Known rows, with every step that occurs:
rukigi tipu rubov vomo vinap porok: [ 2.56 -3.13 -0.42 -2.06  0.39 -4.30 -1.65 -0.12  3.09 -1.21 -3.16  0.74
 -0.08  0.96  5.11  3.43 -0.27  3.98 -0.26  2.21  0.56 -0.51 -1.29 -1.25
 -0.09]
rukigi tipu rubov popo: [ 3.51  1.32 -2.58 -0.79 -5.56 -4.30  2.43  0.90  7.50  1.60 -3.04 -0.33
  1.05 -1.92 -2.92  1.56  0.63 -0.10 -3.17  1.84 -1.07  0.14  2.48 -1.46
  1.23]
bogedi popo: [-1.67  1.01 -2.38  0.06 -2.79 -0.35 -1.29  1.30 -3.58  2.85  0.18 -0.92
 -1.47 -1.60  0.63 -4.08 -0.39  0.68  4.73 -5.15 -0.20 -2.04  1.73  1.28
 -1.18]
vinap vomo rubov tipu: [-1.85 -1.37  1.55 -3.81  3.75  1.44 -1.85  0.11  2.20 -3.86  2.08 -1.26
 -2.30 -3.27 -2.52  3.34  0.14  1.80 -2.62 -2.54  0.77  1.75 -1.20  1.81
  1.22]
rubov vomo vinap: [-1.25 -2.61  1.35 -0.54  5.17 -1.40  1.75  0.86 -2.00  2.91 -0.67 -0.96
  1.82 -2.87  5.21  0.21 -0.48 -0.85 -0.12 -0.40 -3.12  0.33 -3.64 -2.86
  0.23]
bogedi popo rubov tipu rukigi: [-4.25  0.17 -2.32 -0.65 -2.86 -2.33 -3.17 -3.91  8.10 -1.29  0.77 -0.48
 -3.05  1.61  3.39 -2.94  1.07 -0.14 -2.01  0.11 -0.13 -0.08  0.33  5.94
  2.52]
kesib porok vinap vomo: [ 3.81  2.91 -0.79  1.55  0.48  1.84  0.18 -0.42 -4.71 -0.13  3.70  0.01
  3.05  5.05 -5.45 -0.27 -0.55 -5.28  5.74 -0.21  2.91 -0.21 -3.90 -0.28
 -2.21]
bogedi popo rubov: [-2.53 -0.57 -5.16 -1.37 -3.80 -0.61 -2.24  0.05 -0.95  1.03 -1.08 -0.61
 -2.36 -1.61  2.05 -6.63  1.08  0.75  1.35 -6.22  2.09 -1.07  4.08  1.00
  1.38]
bege kesib: [-2.17  1.02  0.86  1.17 -1.14 -2.42  3.76  1.99  1.15  1.30  1.16 -3.96
 -1.05 -6.05 -2.22 -3.00  0.01 -2.49  3.02  0.71  2.02 -1.13  1.94  2.67
  0.65]
vomo vinap porok kesib: [-0.58  1.50  1.97 -2.12 -4.94  3.00 -5.81  3.94 -4.01  0.66  0.74  4.16
 -0.56  2.94  2.78  0.23  0.73  0.51  1.00 -0.13  0.24  0.66 -1.93 -0.50
 -3.73]
kesib bege: [ 1.33  0.52 -0.55  3.57  1.61 -3.41  3.77 -2.73 -2.05  3.33  1.19 -0.45
  1.37  1.30 -2.32 -4.10  3.03 -1.77  4.67 -1.86 -1.13 -1.59  2.39  1.49
 -1.51]
porok vinap vomo: [ 1.38  2.57  0.35  0.06  0.99  2.63 -1.82  1.64 -3.74  1.67  2.33 -0.87
  2.69  2.82 -4.91 -2.48 -1.76 -2.85  4.45 -0.53  4.78  0.38  0.10 -1.54
 -0.26]
kesib porok vinap vomo rubov: [ 1.50  1.43 -0.28  0.50  2.37  6.44  1.39 -0.81 -3.68 -2.67  2.60  1.51
  1.16  2.26 -6.67  1.88 -0.43 -2.66  3.93 -1.21 -0.09 -0.05 -3.88  0.22
 -2.09]
tipu rubov vomo: [ 0.26 -0.95 -1.00  4.41  3.60  0.65  1.44 -1.62  2.30  1.31 -3.40 -2.82
 -0.04 -2.27  0.62 -0.35 -0.80 -1.21 -2.60  4.12 -0.85 -0.32  2.40 -2.32
  4.01]
bogedi popo rubov vomo vinap: [-3.04 -2.85 -1.95 -2.99  2.86 -2.13  0.31 -0.30 -2.94  1.32 -0.73 -0.83
 -0.87 -2.96  7.90 -2.34 -0.60  3.01 -1.40 -5.49 -1.77 -0.70 -0.89 -1.38
  2.15]
vinap vomo: [ 2.59  0.50 -1.54  0.06  0.44  0.13  0.17  1.20 -1.93  0.22  1.40 -3.57
 -1.41 -0.24 -2.11 -2.31 -0.86 -2.53  2.14 -2.92  5.22  0.38  1.23 -1.09
  1.25]
bege kesib porok vinap vomo rubov: [ 0.34  2.30  1.14  0.28  1.77  4.36  4.78 -0.23 -2.80 -3.85  4.37 -0.70
 -0.49 -0.84 -7.61  2.24 -1.46 -1.63  4.19 -0.67  1.16 -1.09 -3.36  2.68
 -0.86]
rukigi tipu rubov: [ 0.88  0.48 -3.47  1.74 -4.25 -2.88  0.13 -1.03  6.61  0.74 -5.97 -1.41
 -1.42  0.05 -2.59 -1.13  2.10 -1.85  0.40  4.40  0.91 -0.44  4.19  0.50
  1.67]
tipu rukigi vurut: [-2.19  0.98  2.22  4.29 -3.77 -0.19  2.41 -3.33  6.94 -0.34 -3.52 -2.32
 -0.05  3.73  0.91 -0.44 -1.01 -3.06  1.00  5.33 -0.42  0.68  1.86  4.17
 -1.00]
bege kesib porok vinap vomo: [ 2.31  4.25  0.52  1.20  0.11 -0.09  3.43  0.14 -4.06 -1.57  5.48 -2.09
  1.45  1.75 -6.10  0.09 -1.66 -4.45  5.64  0.40  3.89 -1.28 -3.13  2.07
 -0.87]
bogedi popo rubov vomo vinap porok: [ 0.13 -3.83 -1.78 -4.32  0.78 -2.26 -3.44  0.63 -2.89 -1.09  0.89  1.09
 -1.05 -0.51  8.75 -0.72 -1.21  6.04  0.77 -6.08  1.39 -1.12 -1.53 -0.54
 -0.17]
rukigi tipu: [ 0.35 -2.12 -1.68  0.42 -2.97 -4.89 -1.05  0.54  3.02  2.37 -2.93 -0.40
  1.71 -0.53 -2.44 -1.66  2.15 -2.03  1.59  1.00  0.53  1.18  2.96 -0.56
 -2.29]
vomo rubov: [-1.97 -1.85 -0.40  0.59  1.46  5.15  0.69  1.16  0.46  0.42 -1.96  0.72
 -0.39 -3.81 -2.95 -0.88  1.08 -1.08  1.52 -1.25 -2.06  0.20  0.40  0.22
 -1.27]

Rows:
[-1.96 -3.75 -0.97 -1.81  4.52 -1.37  0.62  0.06 -0.28  1.42 -1.71 -0.65
  0.90 -3.10  6.71 -1.63  0.72 -0.52 -2.68 -1.80 -1.22  0.94 -1.57 -2.94
  2.45]  popo rubov vomo vinap
[ 3.15  3.30  1.41 -2.16  0.07  1.96  7.00  1.43 -1.21 -2.88  6.74  0.05
  1.84 -2.78 -7.58  4.69 -2.51 -0.15  0.37 -2.78 -1.07 -0.76 -4.31  1.05
 -1.38]  bege kesib porok vinap vomo rubov popo
[ 0.83 -0.73 -0.04 -1.81 -0.44  2.83  3.12  2.76  1.98  1.07  0.77  1.37
  1.93 -5.30 -3.47  1.67 -0.19  0.30 -2.04 -3.31 -3.73  0.70 -0.77 -1.68
 -1.35]  vomo rubov popo
[-3.03  0.49  4.36 -0.42 -0.30  0.64  1.81 -4.49  8.50 -6.35 -0.64 -2.73
 -3.27  2.69 -0.39  4.90 -1.74  1.69 -3.54  3.04  0.03  2.02  0.24  6.17
  1.07]  vinap vomo rubov tipu rukigi vurut
[-0.73  1.24  0.92 -0.79  2.61  7.04 -0.57  1.16 -2.75 -1.41  1.45  0.65
  0.77  0.29 -6.27  0.14 -1.62 -0.40  2.95 -1.55  1.72  0.22 -0.12 -0.54
 -0.73]  porok vinap vomo rubov
[-0.39  2.90  1.55  4.48 -1.66 -0.36  1.22 -2.02 -4.58  2.99  1.98  2.03
  0.17  3.50 -3.59 -3.10  2.82 -1.11  0.65 -0.04 -2.12 -0.65  3.69  1.00
 -2.17]  porok kesib bege
[-0.36 -1.76 -0.47 -0.49  2.32 -4.10  2.54 -1.17  3.36  0.91 -4.63 -1.49
 -0.26 -1.39  4.09  2.32  0.38  0.93 -2.03  2.89 -3.06 -0.28 -0.90 -1.70
  2.39]  rukigi tipu rubov vomo vinap
[-0.31  3.58  1.19  2.63 -0.95  0.21  3.01  0.40 -2.02  1.61  3.47  0.89
  4.56  0.80 -5.63 -0.78  0.65 -6.07  6.90  3.80 -1.07 -1.45 -4.16  2.81
 -3.36]  bege kesib porok vinap
[-0.47 -0.39  3.30 -0.66 -0.71  2.08 -4.72  2.86 -4.76  0.46  1.29  3.38
  0.45  2.07  4.10  2.03 -0.80  2.31 -2.43  0.73 -0.90  1.22 -1.86 -2.27
 -2.57]  rubov vomo vinap porok kesib
[-0.10  1.16  1.95  0.15 -1.91  3.04 -4.00  1.52 -2.00 -0.74 -1.23  2.72
 -1.66  2.62  3.92  2.42 -0.93  2.51 -3.17  3.31 -0.64  0.06 -0.85 -1.59
  0.13]  tipu rubov vomo vinap porok kesib
[-1.14 -1.59  1.16 -2.09 -1.43  1.64 -5.52  1.99 -3.26 -0.96  0.57  3.56
 -0.38  1.92  5.45  0.24  0.18  2.52 -4.70 -0.30  0.79  1.79  0.11 -2.47
 -0.83]  popo rubov vomo vinap porok kesib
[-0.91 -0.69 -0.14  0.28  4.11  0.04  2.73 -0.36  1.14  1.57 -3.66 -1.61
 -0.48 -2.22  5.03  0.82 -0.31 -0.51 -1.14  2.28 -2.98 -0.79 -2.39 -1.89
  3.47]  tipu rubov vomo vinap
[ 0.40  1.25  1.40  0.99 -5.76  3.38 -6.81  3.32 -3.09  0.44  1.18  3.44
 -0.09  3.03 -1.07 -1.16  0.54 -0.33 -0.27  1.13  1.95  1.17  1.66 -0.44
 -3.69]  vinap porok kesib
[ 0.78 -2.30 -1.42  3.09  1.66 -3.80  0.94 -2.35  4.87  0.61 -4.69 -2.33
  0.23 -1.32 -0.43  1.01 -0.06  0.25 -3.70  4.97 -0.73  0.31  3.96 -1.98
  2.81]  rukigi tipu rubov vomo
[ 2.10  0.88  1.69  1.66 -1.10 -5.00  0.62 -3.88 -1.44 -1.05  0.08  2.90
 -1.13  5.84  1.37  2.79  1.44  5.81 -2.52  2.40 -2.21 -1.34  2.42  0.50
 -1.12]  rukigi tipu rubov vomo vinap porok kesib bege
[ 3.05  0.06 -0.32 -3.04  0.21  2.36  3.52  2.26  0.17 -1.41  3.17 -1.02
 -0.45 -4.03 -4.21  2.44 -2.03  1.45 -2.78 -5.77 -0.03  0.85 -0.35 -2.07
  0.50]  vinap vomo rubov popo
[ 1.59  1.93  2.16  2.54  0.79 -1.03  0.89 -3.05 -3.67 -0.58  1.27  2.72
 -1.49  5.01  2.21  1.47  0.93  4.26 -1.51  1.54 -2.34 -1.90  1.10  0.52
  0.06]  tipu rubov vomo vinap porok kesib bege
[-3.35 -2.04 -1.29 -3.14 -0.03 -2.48 -4.64 -0.22  5.43 -0.23 -0.49  0.10
  0.29 -2.66  1.62 -2.12  3.42 -1.20 -3.71 -0.68  1.12  2.45  0.98  1.31
  1.95]  popo rubov tipu
[ 0.69  0.21  1.43 -0.81 -3.65 -0.86 -4.28  0.94  0.27 -1.49 -2.58  3.06
 -1.46  3.66  2.85  3.74 -0.23  3.88 -4.26  4.13 -0.46  0.75  0.71 -1.54
 -0.81]  rukigi tipu rubov vomo vinap porok kesib
[-1.14 -4.46 -1.83  1.72  4.05 -0.93 -0.74 -1.14  0.68  1.05 -1.32 -1.61
  1.60 -3.01  2.30 -3.20  0.32 -1.28 -4.61 -0.30  1.10  1.56  3.18 -3.10
  2.98]  popo rubov vomo
[ 2.12 -1.75  0.08 -1.27  2.33 -0.42 -1.42  0.45  0.83 -0.82 -1.66  0.31
 -0.25  0.01  6.03  2.16 -0.85  2.66  0.63  1.23  0.55 -1.04 -2.73 -1.23
  1.24]  tipu rubov vomo vinap porok
